(in the rows, 128 means zero)
Known rows, with every way that one mark hangs from another
{z_361 z_173}: 157,127,137,128,129,141,139,116,117,108,126,142,128,133,153,143,139,119,115,147,126,146,131,131,124,119,138
{z_373 {z_306 {z_275 {z_797 z_678}} {z_811 z_712}}}: 125,144,125,116,127,99,127,91,102,111,114,124,172,155,118,135,122,116,123,138,137,164,136,93,117,131,127
{z_44 z_306}: 121,129,129,127,149,125,146,119,135,127,135,148,128,139,126,145,151,132,121,130,145,143,145,119,107,129,124
{z_797 {z_678 z_173}}: 127,126,123,130,116,125,139,147,137,109,123,128,120,142,114,136,115,131,125,120,135,140,135,111,126,135,110
{z_275 {z_306 z_373 z_811}}: 139,136,113,119,137,97,134,90,111,96,129,129,161,128,132,141,132,107,133,116,134,148,138,112,110,125,135
{z_373 {z_306 z_275 {z_811 z_712}}}: 127,143,125,116,128,102,128,90,108,112,121,116,166,145,119,136,123,123,127,133,140,168,135,93,114,130,132
{z_797 z_275 {z_678 z_173 {z_738 {z_811 z_712}}}}: 131,105,123,128,113,134,133,119,143,84,117,124,120,142,117,139,118,135,129,109,140,122,133,76,138,136,113
{z_44 {z_306 z_275 z_373}}: 106,134,132,119,149,125,148,103,132,115,129,130,156,132,126,150,153,115,116,127,150,127,148,118,111,133,132
{z_173 z_361}: 145,126,130,128,119,134,131,126,119,116,153,134,130,121,135,145,138,120,147,116,142,134,163,114,121,127,136
{z_738 {z_811 {z_712 z_666}}}: 143,131,123,136,118,128,128,89,132,109,131,123,127,138,122,141,132,117,120,127,136,131,128,102,132,106,138
{z_275 {z_797 {z_678 {z_173 z_361} {z_738 z_811}}}}: 144,114,122,128,123,124,131,117,116,99,129,147,136,147,126,139,122,123,133,120,139,126,148,104,137,133,123
{z_373 {z_306 z_275 z_811}}: 128,145,125,118,132,102,131,98,108,113,121,121,160,141,121,135,127,129,128,132,138,166,136,100,111,138,135
{z_738 {z_811 z_712}}: 145,129,123,136,121,132,131,96,126,106,132,126,125,135,122,137,131,118,124,132,134,134,129,100,133,105,136
{z_678 z_738 z_797}: 152,94,119,115,130,129,126,118,128,107,116,131,128,133,138,150,120,137,142,112,156,133,146,103,134,138,130
{z_306 z_373}: 134,130,121,124,131,126,141,113,118,112,132,123,151,119,135,144,137,109,120,116,138,118,149,126,123,118,137
{z_712 z_666}: 134,134,127,127,120,119,132,109,138,119,125,130,133,134,128,149,133,123,117,121,139,134,139,124,118,123,132
{z_44 {z_306 {z_275 z_797} z_373}}: 109,134,132,118,150,123,147,96,124,113,126,140,164,137,127,150,156,108,114,132,148,122,153,119,113,130,132
{z_797 {z_275 {z_306 z_811}} {z_678 z_173}}: 127,127,119,124,116,111,136,117,135,83,114,133,131,141,113,135,124,122,131,118,130,141,135,86,116,140,108
{z_44 {z_306 z_811}}: 125,129,128,119,156,118,144,107,137,124,133,146,138,143,122,145,148,136,135,126,140,157,139,116,111,135,127
{z_797 z_678}: 124,133,127,130,117,126,139,147,131,115,118,130,127,144,121,138,121,126,122,133,129,142,131,117,125,131,113
{z_712 z_666 z_811}: 135,136,130,134,116,113,127,105,141,116,127,124,130,140,132,153,127,118,111,123,145,126,136,121,125,119,133
{z_678 z_173}: 142,121,120,127,123,125,140,123,134,104,135,132,120,127,118,139,123,133,129,113,143,137,148,111,122,127,124
{z_373 {z_306 z_275 {z_811 {z_712 z_666}}}}: 126,144,125,116,126,99,126,85,113,114,120,114,167,147,119,139,124,122,124,129,142,166,134,95,113,131,134
{z_797 {z_275 {z_306 {z_811 {z_712 z_666}}}}}: 137,131,122,119,121,110,131,83,126,89,118,135,146,132,126,144,139,112,127,126,131,140,139,92,111,121,125
{z_678 z_173 {z_738 {z_811 z_712}} {z_797 z_275}}: 158,81,113,120,121,136,122,90,142,82,121,125,114,133,124,145,119,136,144,95,162,115,148,69,143,132,129
{z_678 z_173 {z_797 {z_275 {z_306 {z_811 z_712}}}}}: 149,109,113,115,119,117,128,95,134,87,117,132,125,131,117,143,127,117,139,111,151,131,155,85,119,129,119
{z_666 z_712}: 141,132,132,132,136,123,139,106,133,122,123,132,128,125,134,145,142,124,122,133,133,149,144,125,141,122,136
{z_306 z_373 {z_811 z_712}}: 140,127,120,109,135,116,135,84,120,107,130,111,172,132,127,148,128,106,138,110,133,140,137,111,131,116,136
{z_811 {z_712 z_666}}: 134,129,127,124,114,121,128,96,133,115,126,120,144,141,125,151,125,111,116,124,141,140,137,108,124,107,125

Rows
151,92,121,114,125,134,127,110,131,97,111,134,127,129,138,150,128,134,141,113,154,121,150,91,133,138,127  {z_678 z_738 {z_797 z_275}}
126,116,119,118,125,112,132,110,126,82,111,127,151,140,130,142,124,120,133,110,134,132,132,86,124,143,117  {z_797 {z_275 {z_306 z_373 z_811}} {z_678 z_738}}
136,135,114,117,132,94,128,77,116,96,128,122,168,134,130,146,129,100,128,112,138,148,136,107,112,118,134  {z_275 {z_306 z_373 {z_811 {z_712 z_666}}}}
124,137,128,103,134,117,140,84,121,94,118,106,183,125,121,149,132,108,139,122,133,137,136,113,130,137,142  {z_306 z_275 z_373 z_811}
154,82,115,114,124,133,128,109,141,87,118,131,117,128,128,148,120,141,144,95,162,119,157,83,134,143,123  {z_678 z_173 z_738 {z_797 z_275}}
111,133,131,111,156,118,147,91,133,113,128,128,165,137,121,150,151,119,130,123,144,141,142,115,114,140,135  {z_44 {z_306 z_275 z_373 z_811}}
138,134,113,117,134,96,131,82,111,95,129,124,166,132,130,143,128,101,131,116,136,150,136,105,112,117,133  {z_275 {z_306 z_373 {z_811 z_712}}}
144,120,117,115,125,119,130,97,123,97,112,134,138,127,131,145,140,108,135,124,142,125,151,100,117,128,128  {z_678 {z_797 {z_275 {z_306 z_373 z_811}}}}
122,129,125,117,160,118,146,100,132,123,136,137,152,137,127,148,152,124,132,116,143,141,144,120,113,133,133  {z_44 {z_306 z_373 z_811}}
161,86,110,123,129,132,125,106,140,92,126,127,108,132,125,143,114,145,146,95,163,124,145,88,142,140,134  {z_678 z_173 {z_738 z_811} z_797}
121,134,124,129,113,117,136,126,127,92,110,137,132,139,123,136,132,113,118,133,127,133,136,94,112,131,109  {z_797 {z_275 z_306} z_678}
129,145,125,115,128,97,125,78,104,112,117,124,174,152,120,139,126,116,122,134,140,161,139,96,115,129,134  {z_373 {z_306 {z_275 z_797} {z_811 {z_712 z_666}}}}
138,139,119,122,133,101,127,98,107,122,129,125,153,146,125,134,124,128,128,124,139,168,137,99,112,124,131  {z_373 {z_306 {z_811 z_712}}}
136,126,116,127,127,98,129,108,103,92,115,154,153,152,133,138,122,109,120,133,135,142,140,105,117,129,117  {z_275 z_306 {z_797 {z_678 z_738}}}
123,134,126,103,132,113,139,84,116,88,112,116,189,139,115,146,127,101,135,124,131,131,139,110,136,141,133  {z_306 {z_275 {z_797 {z_678 z_173}}} z_373 z_811}
134,135,113,116,131,90,129,83,99,91,116,140,180,153,128,140,125,87,125,128,129,143,138,105,120,119,121  {z_275 {z_306 z_373 {z_811 z_712}} {z_797 z_678}}
132,116,123,132,123,129,133,137,133,106,120,127,123,146,126,139,115,138,130,120,136,138,124,103,137,138,121  {z_797 {z_678 {z_738 z_811}}}
114,133,130,110,157,116,146,84,125,110,125,138,173,141,123,150,153,112,128,129,143,136,146,116,116,137,134  {z_44 {z_306 {z_275 z_797} z_373 z_811}}
130,138,114,127,128,97,133,103,97,95,118,148,165,144,134,138,131,89,112,131,133,127,146,115,114,120,122  {z_275 {z_306 z_373} {z_797 z_678}}
122,137,130,113,126,123,141,90,107,95,116,124,181,125,128,148,139,93,116,134,138,111,152,119,128,124,139  {z_306 {z_275 z_797} z_373}
136,127,123,127,122,120,138,124,117,106,118,150,139,148,120,137,124,116,120,134,132,131,146,116,128,126,115  {z_275 {z_797 {z_678 z_173}}}
114,133,134,113,152,119,145,99,138,114,125,137,150,143,116,148,147,131,134,134,142,156,137,111,113,142,129  {z_44 {z_306 z_275 z_811}}
137,107,121,133,118,132,130,137,137,100,137,124,116,141,122,139,112,140,143,100,146,134,139,94,138,144,122  {z_797 {z_678 {z_173 z_361} {z_738 z_811}}}
144,133,112,114,136,91,129,66,94,90,123,143,182,142,132,142,133,87,127,126,133,141,145,107,116,112,132  {z_275 {z_306 z_373 {z_811 z_712}} z_797}
135,104,124,130,112,138,131,126,140,86,129,128,116,136,122,139,123,136,141,101,142,118,145,78,136,145,119  {z_797 z_275 {z_678 {z_173 z_361} {z_738 z_811}}}
164,81,114,122,120,137,116,99,135,93,144,121,114,131,129,148,115,135,160,84,170,122,159,77,145,136,137  {z_678 {z_173 z_361} {z_738 {z_811 z_712}} z_797}
133,131,121,125,123,117,137,97,118,89,122,136,145,120,134,141,145,106,119,124,134,120,150,100,109,119,128  {z_797 {z_275 {z_306 z_373}}}
160,82,116,116,123,133,122,119,134,98,141,127,117,127,133,151,116,140,161,83,171,126,168,91,136,148,131  {z_678 {z_173 z_361} z_738 z_797}
130,107,120,126,113,120,129,123,132,79,127,132,128,137,126,140,121,127,139,100,145,129,149,77,121,147,112  {z_797 {z_275 z_306} {z_678 {z_173 z_361} z_738}}
110,131,131,109,152,118,144,83,133,112,128,122,171,141,120,153,147,113,129,124,147,143,141,108,117,132,132  {z_44 {z_306 z_275 z_373 {z_811 z_712}}}
128,136,127,101,136,113,139,73,110,91,114,120,194,132,122,148,135,99,136,129,131,131,142,115,133,134,142  {z_306 {z_275 z_797} z_373 z_811}
113,131,131,108,153,116,143,76,125,109,125,132,178,145,121,152,149,106,127,129,145,138,145,109,119,130,132  {z_44 {z_306 {z_275 z_797} z_373 {z_811 z_712}}}
147,105,122,128,127,128,125,95,132,101,130,123,132,138,132,146,120,136,131,110,147,134,129,95,139,123,137  {z_678 {z_738 {z_811 {z_712 z_666}}}}
139,119,124,127,124,122,131,111,113,103,117,145,145,153,127,140,122,116,123,134,133,131,137,105,137,122,120  {z_275 {z_797 {z_678 {z_738 {z_811 z_712}}}}}
120,135,128,100,127,113,134,73,112,90,109,110,200,145,117,150,124,90,132,130,131,134,135,103,139,128,131  {z_306 {z_275 {z_797 z_678}} z_373 {z_811 z_712}}
124,123,126,128,110,132,140,135,141,95,115,131,119,137,114,137,127,127,123,121,132,124,142,94,124,135,107  {z_797 z_275 {z_678 z_173}}
